Each row was made from one walk, in order. Every step used is in the known rows, and no mark comes twice. Write each row's walk.
(in the rows, 128 means zero)
Known rows:
vudepa/bobesap/dizo/sonebal/zanos: [136 149 112 121 107 165  79 107  99 144 111 122 128 109 101 126 172  80
 132 127  92  94 145  78 144  75 162 123 150 135 146 152  88 150 176 150
 190 135 144 111 116 153 130 106 180  85 172 116 142 171 133 132 104 135]
zanos/sonebal: [111 142 125 157 121 162 108  97 119 168 119 102 113 128 114 140 177 130
 143 109 121 109 144 110 127  87 177  88 137 128 132 134 116 170 143 131
 232 109 135 135 125 120 137  91 109  86 166 109 137 136 120 115 112 174]
degigu/gizit/nefetik: [123 150 111 138 119 162 135  88 135 160 123 118 118 114 129 152 168 141
 134  92 105 100 126 103 155  84 158 125 110 160 171 153 118 153 110 153
 203 100 142 130 133 147 149 132 144  99 162  90 137 142 120 121 113 153]
nefetik/gula/vudepa/bobesap/dizo/sonebal: [127 131 104 122 101 153 101  85 126 156  97 135  98  98  94  87 175 108
 130 119 125  76 161  50 155  70 150  98 139 143 160 156 105 163 145 182
 169 126 138 134 117 163 162 123 160  97 189 124 141 191 101 116 143 158]
vudepa/bobesap/dizo: [125 151 120 145 105 157 100  91 103 147 134 118 128 122 126 117 156 114
 106 118 102  97 135  74 149  88 158 105 133 152 140 141 115 152 146 148
 181 113 125 120 133 132 142 110 149 109 179 142 141 153  97 107 131 154]
ginab/nidi/nefetik: [111 111 100 153 116 169 114  76 126 150 121 113 117  82 136 130 174 152
 142 103  88  96 125  81 106 103 166 124 140 156 154 106 117 136 122 173
 204  91 167 105 140 158 144  94 147 108 179 111 111 125 110 126 154 159]
bobesap/vudepa: [100 121 125 147 122 148 104  86  98 145 125 118 117  88 139 111 149 143
 112 108 113  95 145 103 129  93 182 103 132 131 148 131 109 182 147 158
 212 116 123 123 119 126 162 102 126  97 182 105 134 144 109 114 107 174]
gizit/nefetik: [121 141 126 156 126 175 113  87 117 153 139 116 105  99 140 142 167 130
 130  96 101 106 139  96 139  86 157  87 121 162 150 146 115 157 136 152
 212  87 144 122 122 130 145 117 135 104 161 118 122 147 116 113 118 158]
gizit/nefetik/gula/vudepa: [110 136 107 153 135 175 123  74 134 164 113 123  89  95 127 123 170 147
 130  94 121  85 160  92 151  74 150  85 116 159 175 163 112 170 118 177
 204  89 141 139 107 155 173 126 140 109 162 112 103 183  92 117 137 178]
zume/notig/gula/vudepa/bobesap/dizo: [108 158 116 168 113 129 105 103  90 171 123 123 142  96 145  64 149 139
 112  97 105  76 147  48 157  83 170 102 134 167 128 152 145 175 110 167
 165 140 111 130 128 144 186 145 128 130 215 172 123 215  89 127 133 158]
notig/gula/nefetik/gizit/degigu: [122  94 101 178 116 149 117  84  94 158 137  98 102  84 124  96 145 156
 118 128 109 126 150 102 143 116 146 117 142 158  94 149 112 165 100 157
 192  97 117 106  91 137 156 127 143 107 208 102 113 130 112 149 131 165]
zume/notig/sanun/nefetik/gula/vudepa: [ 94 147 122 161 113 160 159  82 137 174 130  96 110 104 132  64 159 140
 108 103 126  86 155  84 145  71 171 106 127 192 120 157 134 167 102 152
 215  71 134 132 107 186 173 115 135 107 204 132  95 223  83 100 125 176]
zanem/gula/vudepa/bobesap/dizo/sonebal/zanos: [123 165  94 132 116 156  79 106 108 156 106 135 134  88  80 132 153 109
 146 128 105  72 161  64 150  57 153 101 133 114 140 149 116 182 153 169
 173 145 128 107  98 172 154  95 173  86 188 117 133 186 127 148 107 135]
gizit/degigu: [118 134 114 160 130 150 126  96 104 152 142 102 116 104 135 126 155 138
 105 112 111 126 138 109 128  95 142  98 140 153 130 124 119 154 128 134
 197 130 122 119 107 123 148 118 118 106 167 104 121  88 120 123 133 162]
zume/notig/sanun/nefetik: [102 154 141 163 107 161 146  96 118 158 153  90 130 108 141  83 153 123
 110  99 107 105 132  89 131  83 180 111 138 196  95 143 132 150 117 123
 222  72 132 114 121 162 148 108 130 106 205 136 115 183 104  97 108 155]
degigu/gizit/nefetik/sanun/notig/zume: [102 156 113 139 106 181 127  92 136 141 112 134  77 105 137 112 155 169
 113  93 144 128 144 135 140  74 137 104 116 181 207 172 111 136 102 157
 238  50 130 113 122 125 180 125 142 105 157 106 143 197 149 116 147 171]
degigu/gizit: [107 135 114 129 124 153 140  94 125 164 113 109 122 128 116 132 160 141
 119 104 130  96 118 112 140 101 169 136 128 140 156 130 120 151 113 142
 195 116 136 127 137 148 147 122 130  97 168  82 147 116 116 120 119 153]
ginab/nidi: [110 109 114 150 114 173 120  85 123 157 114 118 121 109 126 132 173 140
 122 104 110  96 117 101 112 107 154 120 146 130 147 120 129 146 129 160
 194 108 146 106 134 150 143 106 130 117 155  87 123 124 120 126 135 152]
sonebal/zanos: [ 99 135 116 139 145 177 110 101  95 150 116 104 121 116 121 138 162 122
 118 119 107 101 133 125 124  95 177 117 139 132 148 140  97 156 153 135
 213 116 137 118 109 150 138  98 147  96 147  97 112 138 121 131 100 156]
gula/nefetik/gizit/degigu: [117 100 105 173 112 164 139  90 116 155 141  91  99  87 131 111 156 151
 116 130 111 126 144 112 146 107 144 120 133 158 133 141 112 156 120 151
 201  90 127 116  96 138 152 103 150  97 191  87 122 118 110 130 125 164]
vudepa/bobesap: [111 142 118 148 112 162 111  94  93 158 126 110 123 123 127 124 145 114
 104  99 120 104 132  91 130  91 164 111 140 154 142 124 109 137 140 137
 199 120 150 135 126 130 141 114 125 112 177 122 127 140 108 112 132 167]
zume/notig/sanun/nefetik/gizit/degigu: [108 136 135 180  94 155 139 103 141 157 180  68 131  91 142  74 168 132
  98 124 116 130 141  94 137  89 143 126 139 202 115 154 133 145 110 135
 213  74 115 109 106 155 149 122 151  94 214 105 105 152 114 116 105 156]
notig/gula/vudepa/bobesap/dizo/sonebal/zanos: [128 151  89 131 129 144  82 100  87 162  89 134 124  86 101  98 160  97
 135 117  92  80 163  64 150  77 170 111 150 136 128 169 102 189 149 169
 181 150 132 108  99 152 160 115 166  99 200 149 134 208 121 154 110 150]
notig/sanun: [108 142 131 161 126 159 129  82 111 165 131 107 110 129 139 100 155 116
 101  98  96 116 121  96 116  91 189  95 132 166  97 146 123 150 126 131
 230  84 120 117 127 136 139 103 131 107 176 114 130 130 116 103 106 165]
ginab/nidi/nefetik/gizit/degigu: [120  96  95 169 103 161 108  82 145 144 144  93 119  64 136 117 186 158
 130 124 102 117 134  86 108 112 129 140 145 168 174 117 115 136 112 184
 192  99 147  98 120 151 141 109 168  99 186  81 104  91 122 148 150 162]
zume/notig/sanun/nefetik/nidi: [113 130 148 162  94 148 147  88 132 167 153  86 114 124 131  78 165 117
 100  90  99 107 138  98 120  74 152 126 128 193 127 147 138 164 118 142
 229  70 126 121 120 175 164  93 141 102 218 115 118 199 102 106 107 160]
ginab/nidi/nefetik/sanun/notig/gula/vudepa: [ 90 125  67 166 127 153  91  73 120 157  81 142 101  63 149  70 171 180
 128  96 107  96 145  78 112  98 170  96 141 176 157 105 122 152  97 196
 216  70 152  97 104 149 194  92 142 127 210 148  98 198 113 146 169 179]
nidi/nefetik/gizit/degigu: [111 108 103 163 117 153 108  90 125 141 158  82 108  68 142 111 175 149
 120 128 113 131 150  90 121 105 144 118 137 177 165 126 101 145 123 167
 201  96 137 117 112 131 143 110 156  91 196 105 111  85 111 133 135 168]
zume/notig: [ 94 131 142 160 116 158 123 110 102 157 138  99 126 110 147  95 158 142
 119  97 123  95 118  96 122  96 182 105 141 153 143 122 130 143 129 137
 196 115 131 137 133 145 156 127 118 112 172 110 120 142 110 113 118 152]
gizit/nefetik/sanun: [111 142 109 159 125 179  99  90 108 158 136 124 106 106 145 133 172 131
 120 103  90 105 124  98 132  87 162 100 125 177 153 158 111 146 138 150
 236  50 141 127 106 123 153 103 164 101 144 100 112 156 107 114 119 176]
nefetik/gula/notig: [ 93  98 115 149 124 166 126  95 108 164 114 119  91 110 100  77 148 154
 100 110 134 103 153 103 132 100 179  86 150 159 154 109 111 130 122 141
 194 108 139 133 114 176 158 129 117 108 165  96 102 158 113 110 136 169]
gula/nefetik: [110 116 113 162 123 173 142  82  96 160 116 110  97 101 133 122 145 144
 131 107 100 105 134 109 139  97 185 106 133 154 114 131 110 157 128 139
 212  88 147 122 113 144 152  88 128 106 182 114 130 151  95 111 133 164]
sanun/nefetik: [111 134 121 134 126 168 127  91 115 141 142  99 111  93 117 127 159 131
 122 115 129 110 150 108 138  94 156 103 145 156 131 136 102 170 137 137
 209  81 145 106 112 142 139  91 122 101 185 124 119 147  99 108 130 159]
gula/notig: [ 98 111 123 159 133 161 133 107 100 163 125 117 102  94 116  90 144 142
  99  98 120 113 147 104 124 105 193  82 151 163 153 108 120 141 130 133
 204 114 140 125 117 148 155 102 100 113 178 109 118 149 120 112 126 155]
nidi/nefetik: [106 127 112 150 131 160 114  83 104 145 134 103 108  85 141 118 163 144
 135 107  99 108 140  86 117  97 183  98 134 171 145 115  96 148 132 151
 210  90 154 123 128 139 144  96 137 102 190 130 118 120 100 115 140 166]
zanem/gula: [105 133 122 151 124 161  99  96 107 151 136 120 122 115 101 137 138 150
 129 117 129  98 140  92 123  92 157  82 130 115 104 123 127 161 120 143
 184 107 119 112 116 148 145 110 120 102 170  92 114 113 119 126 120 147]

Write each row's walk:
[113 152 126 150 117 166 140  82 121 155 143  98 110 110 128 112 155 112
 108 109 103 120 144  99 132  85 173 100 136 182  90 149 117 163 123 127
 235  60 136 101 112 146 135  85 131 102 200 130 122 157 106 100 114 161]
notig/sanun/nefetik
[ 98  78  88 157 105 169 121  76 131 158 104 123  94  73 107  90 164 173
 126 106 102  90 147  76 113 105 175 112 151 177 170  81 114 111 109 177
 196  98 169 115 128 198 160 114 143 113 175 103  87 161 110 121 170 170]
ginab/nidi/nefetik/gula/notig
[105 116 114 162 123 155 116  82  90 145  97 124  88  97 135  77 133 160
 130 105 124 118 155 108 143  97 178  72 138 153  95 108 105 158 107 150
 198  95 138 104 106 143 174 110 106 121 222 151 124 188 121 131 138 159]
sanun/notig/gula/nefetik
[117 125 118 148 116 180 108  75 123 149 129 117  96 113 123 129 170 140
 129 106 115  92 148  90 147  82 145  92 121 156 149 153  97 145 131 164
 202  80 143 133 120 154 150 138 148  98 147 105 102 158 106 112 125 170]
gizit/nefetik/gula
[ 97 117 108 184 116 155 116  95  65 178 119 121 117 106 148  68 138 161
 127 107  88  90 116  86 133 105 196 121 141 175  83 136 124 145 105 137
 215  64 137 128 102 150 178 124 150 117 189 121 102 202  93 129 130 175]
zume/notig/gula/nefetik/sanun
[106  88 104 153 101 175 100  79 143 148 129  97 113  76 126 116 192 149
 141 117 110 101 128  80 105 117 155 139 139 156 183 120 109 137 122 191
 197  74 155 105 139 161 138  94 167  98 187  87 110 121 109 136 138 159]
ginab/nidi/nefetik/gizit
[ 96 114 124 162 109 164 141  97 135 163 151  90  97  88 109  63 159 119
  87 117 127 133 158 100 136 103 181  99 151 198 137 144 123 144 118 136
 228  48 130 103 106 167 140  85 134  98 221 113 107 184 114 108 105 159]
gula/notig/sanun/nefetik/gizit
[121 141  91 119 115 166  96  94 116 158  84 128 109 101  87 104 176  99
 130 132 113  70 164  72 158  65 154 122 138 136 176 165  90 168 161 177
 181 138 141 126 104 178 159 117 186  82 170 112 125 204 111 132 120 155]
nefetik/gula/vudepa/bobesap/dizo/sonebal/zanos
[105 137 122 164 122 161 155  95 117 167 140 106 101  92 117  75 140 124
  87  99 102 127 156 102 134  91 194  85 149 202 109 124 127 151 117 118
 234  73 139 101 104 165 146  84 115 109 211 139 114 181 116  98 120 162]
gula/notig/sanun/nefetik
[112 125 118 124 129 171  97 105 101 150 103 112 109  97 105 133 172 101
 141 115 111 102 137 113 117  89 176 119 156 121 144 143  87 156 166 140
 209 123 152 114 107 152 134 106 152  80 159  78 132 135 144 138  96 140]
dizo/sonebal/zanos
[ 96 112 120 165 119 163 139  85 117 177 114 116  89 125 109  58 145 135
  84 106 111 109 142  93 124  97 196  82 144 184 117 123 120 124 111 135
 221  89 127 128 113 179 155 119 128 107 173 105 107 172 122 102 126 178]
nefetik/gula/notig/sanun
[109 117 111 180 110 152 145  99 136 160 165  85 103  79 115  67 151 132
  74 122 116 146 169 106 139 100 156 101 151 212 131 139 129 144 106 129
 225  76 120  97  86 162 143  95 134 100 217 106 104 150 128 118 118 161]
gula/notig/sanun/nefetik/gizit/degigu
[133 123 118 136 112 151 138  77 149 165 122 114  99 130 121 148 177 136
 125  84 100  98 134 112 144  81 136 141 103 155 198 155 126 164 108 173
 206 101 133 133 133 161 164 117 154  92 172  69 145 157 117 128 112 155]
degigu/gizit/nefetik/nidi
[118 117 117 150 113 157 122  98 133 137 170  81 113  78 118 122 168 137
 111 139 142 136 163 114 145 102 120 119 145 165 146 144 105 167 128 148
 197  82 130 102  94 136 139 104 142  91 196  98 107 114 108 129 125 158]
sanun/nefetik/gizit/degigu
[ 84 138  83 162 142 145  91  84 103 155  91 128  92  69 156  61 159 171
 121 103 121 107 164  82 128  91 188  73 137 189 148 113 105 159 106 177
 226  69 143 114  95 128 196  94 132 117 223 171 104 200 101 135 157 185]
nidi/nefetik/sanun/notig/gula/vudepa
[ 91 132 102 152 123 164  87  89 116 136 114 116  90  91 154  83 171 155
 120 114 118 119 143  98 119  89 180  86 138 188 170  95  88 126 136 159
 232  54 150 121 111 130 164  80 149  99 193 142 111 164 107 111 148 174]
nidi/nefetik/sanun/notig
[111 118 102 141 111 163 141  88 141 170 108 129  95 107  99 106 157 162
 116  99 122  92 150  96 161  88 164 111 121 174 190 128 117 127  98 155
 195 105 146 137 125 188 162 149 140 102 161  84 110 183 124 118 129 162]
degigu/gizit/nefetik/gula/notig
[123  92 119 160 115 159 147  71 110 163 116 106  81 117 123 117 155 136
 122  98  93 105 143 118 131  91 156 121 124 149 144 131 118 172 126 156
 215  85 140 128 112 159 168  74 138 101 193  90 136 165  97 116 129 169]
gula/nefetik/nidi
[115 129 104 156 106 162 154  77 152 183 110 126  94 128 109  89 154 146
  99  90  96 100 139  92 155  78 185 110 114 200 154 148 132 120  86 148
 217  84 134 131 124 192 159 141 151  97 172  87 115 194 133 109 117 170]
degigu/gizit/nefetik/gula/notig/sanun
[106 146  98 156 135 137 112  87  80 175 106 123 121 101 130 101 137 133
 107  86 119  95 155  77 138  96 171  95 140 151 127 138 124 175 110 157
 190 138 135 131 110 129 168 125 109 130 208 151 118 172  95 134 138 181]
notig/gula/vudepa/bobesap
[ 93 129  93 155 129 152  69  85  96 140 106 126  95  89 154  68 157 166
 124 114 113 118 149  84 119  97 189  81 141 185 127  98  90 134 113 165
 222  61 146 110 104 127 173 107 141 111 209 161 102 172 114 132 151 176]
nidi/nefetik/sanun/notig/gula
[121 111 125 133 114 154 130  79 126 148 142  97  98 110 109 127 165 123
 113 104 121 112 163 119 129  89 132 116 135 157 158 136 114 184 134 154
 213  76 139 115 110 157 155  77 132  99 196 109 123 165  95 116 127 159]
sanun/nefetik/nidi
[ 97 124 134 163 122 144 106 104  85 160 133 110 134 108 137  80 144 149
 115  97 119  94 127  84 121 103 182 101 149 150  99 128 130 153 109 142
 185 120 122 125 128 144 164 154 110 121 188 127 110 160 112 131 116 153]
zume/notig/gula
[104 110  85 158 113 172  99  78 116 155 116 122 117  89 142 122 182 152
 131 109  76  93 113  83  98 106 170 134 144 175 159 116 111 125 126 168
 229  56 165 108 122 149 152  85 176 104 161  98 104 138 103 124 160 177]
ginab/nidi/nefetik/sanun
[119 132 105 128 112 169 129  73 147 157 112 120 106 131 110 140 172 152
 134 109 124  86 134  99 162  83 144 126 110 154 169 152 107 142 107 165
 193  91 143 136 133 172 153 153 157  91 149  79 118 153 115 122 123 166]
degigu/gizit/nefetik/gula
[120 131 119 165 105 155 133  86 140 151 169  79 115  94 127 100 167 120
  94 132 118 143 153 105 141  94 135 116 139 191 113 159 117 160 116 139
 223  66 119  93  95 141 131  96 150  90 208 102 113 125 115 120 110 162]
notig/sanun/nefetik/gizit/degigu
[118 113 124 160 109 151 155  86 128 172 138 101  87 107 109  72 147 116
  79  91  96 125 164 112 125  85 168  97 141 203 140 129 137 160 116 138
 239  69 130 109 102 181 160  67 123 102 222 114 120 199 117 106 119 161]
gula/notig/sanun/nefetik/nidi
[ 98 104 117 146 116 164 102  87 125 143 143  87 103  81 130 109 177 141
 133 122 123 114 146  85 118 110 172 116 132 164 170 131  89 146 131 174
 205  67 143 124 127 140 139  99 158  89 196 111 114 114  96 124 123 160]
nidi/nefetik/gizit
[110 134 118 142 112 172 135  66 130 155 129 102 104 125 106 101 155 123
 106 124 117 107 150  96 142  86 161 104 134 178  91 151 101 151 120 137
 222  55 136 110 110 172 139 105 145  98 186 120 103 172  95  99 124 174]
notig/sanun/nefetik/gula
[123  88 111 161 120 144 129  68  89 167 111 114  86 115 118 101 142 145
 123  96  92 102 148 106 127 101 163 111 130 146 102 137 117 181 105 161
 205  94 131 117 109 157 173 100 133 113 209 110 128 177 100 140 131 167]
notig/gula/nefetik/nidi
[ 92 145 110 156 140 153 118  95 117 165 122 121 116  97 109 128 135 158
 131 106 135  86 154  88 129  82 159  80 123 121 130 130 141 190 113 157
 188 117 118 120 104 149 164  98 111 110 183 105 119 138 106 129 126 155]
zanem/gula/vudepa
[101 153 103 152 127 155 127  96  98 172 111 113 116 103 131 116 149 124
 107  89 121  94 149  87 137  83 167 101 130 156 167 133 125 165 131 155
 203 132 147 142 116 131 164  99 118 119 190 129 126 163  94 117 137 175]
gula/vudepa/bobesap
[101 111 125 157 115 188 136  84 112 151 129 130  60  79 103  96 135 164
 106  87 135 117 179 114 132  83 148  65 135 181 175 167 107 138 109 155
 221  79 135 127 116 160 169 144 121 113 149 114 109 193 135 107 152 177]
gizit/nefetik/gula/notig/zume
[100 131 105 155 150 144 119  86  92 171 108 120 107  94 130  99 149 146
 116  94 123  96 152  93 129 102 177  81 138 141 115 145 126 192 109 161
 197 120 125 120 108 133 170 116 103 126 193 138 119 154  99 136 127 171]
notig/gula/vudepa
[ 92 136 144 144 117 176 129  95 110 125 123 115  72 101 132  90 141 156
 100  94 170 141 162 134 114  86 143  65 141 149 163 142 105 153 124 147
 222  91 121 106 126 118 169 113  90 118 176 141 144 161 146 110 151 161]
sanun/notig/zume
[124 166 101 147 100 160 137  66 138 162 123 116 113 112 112  83 159 112
  95 127 105  90 171  60 175  64 151 101 121 194 113 174 117 171 123 162
 205  75 126 112 105 173 160  94 163 105 210 166 114 232  73  96 142 178]
notig/sanun/nefetik/gula/vudepa/bobesap/dizo
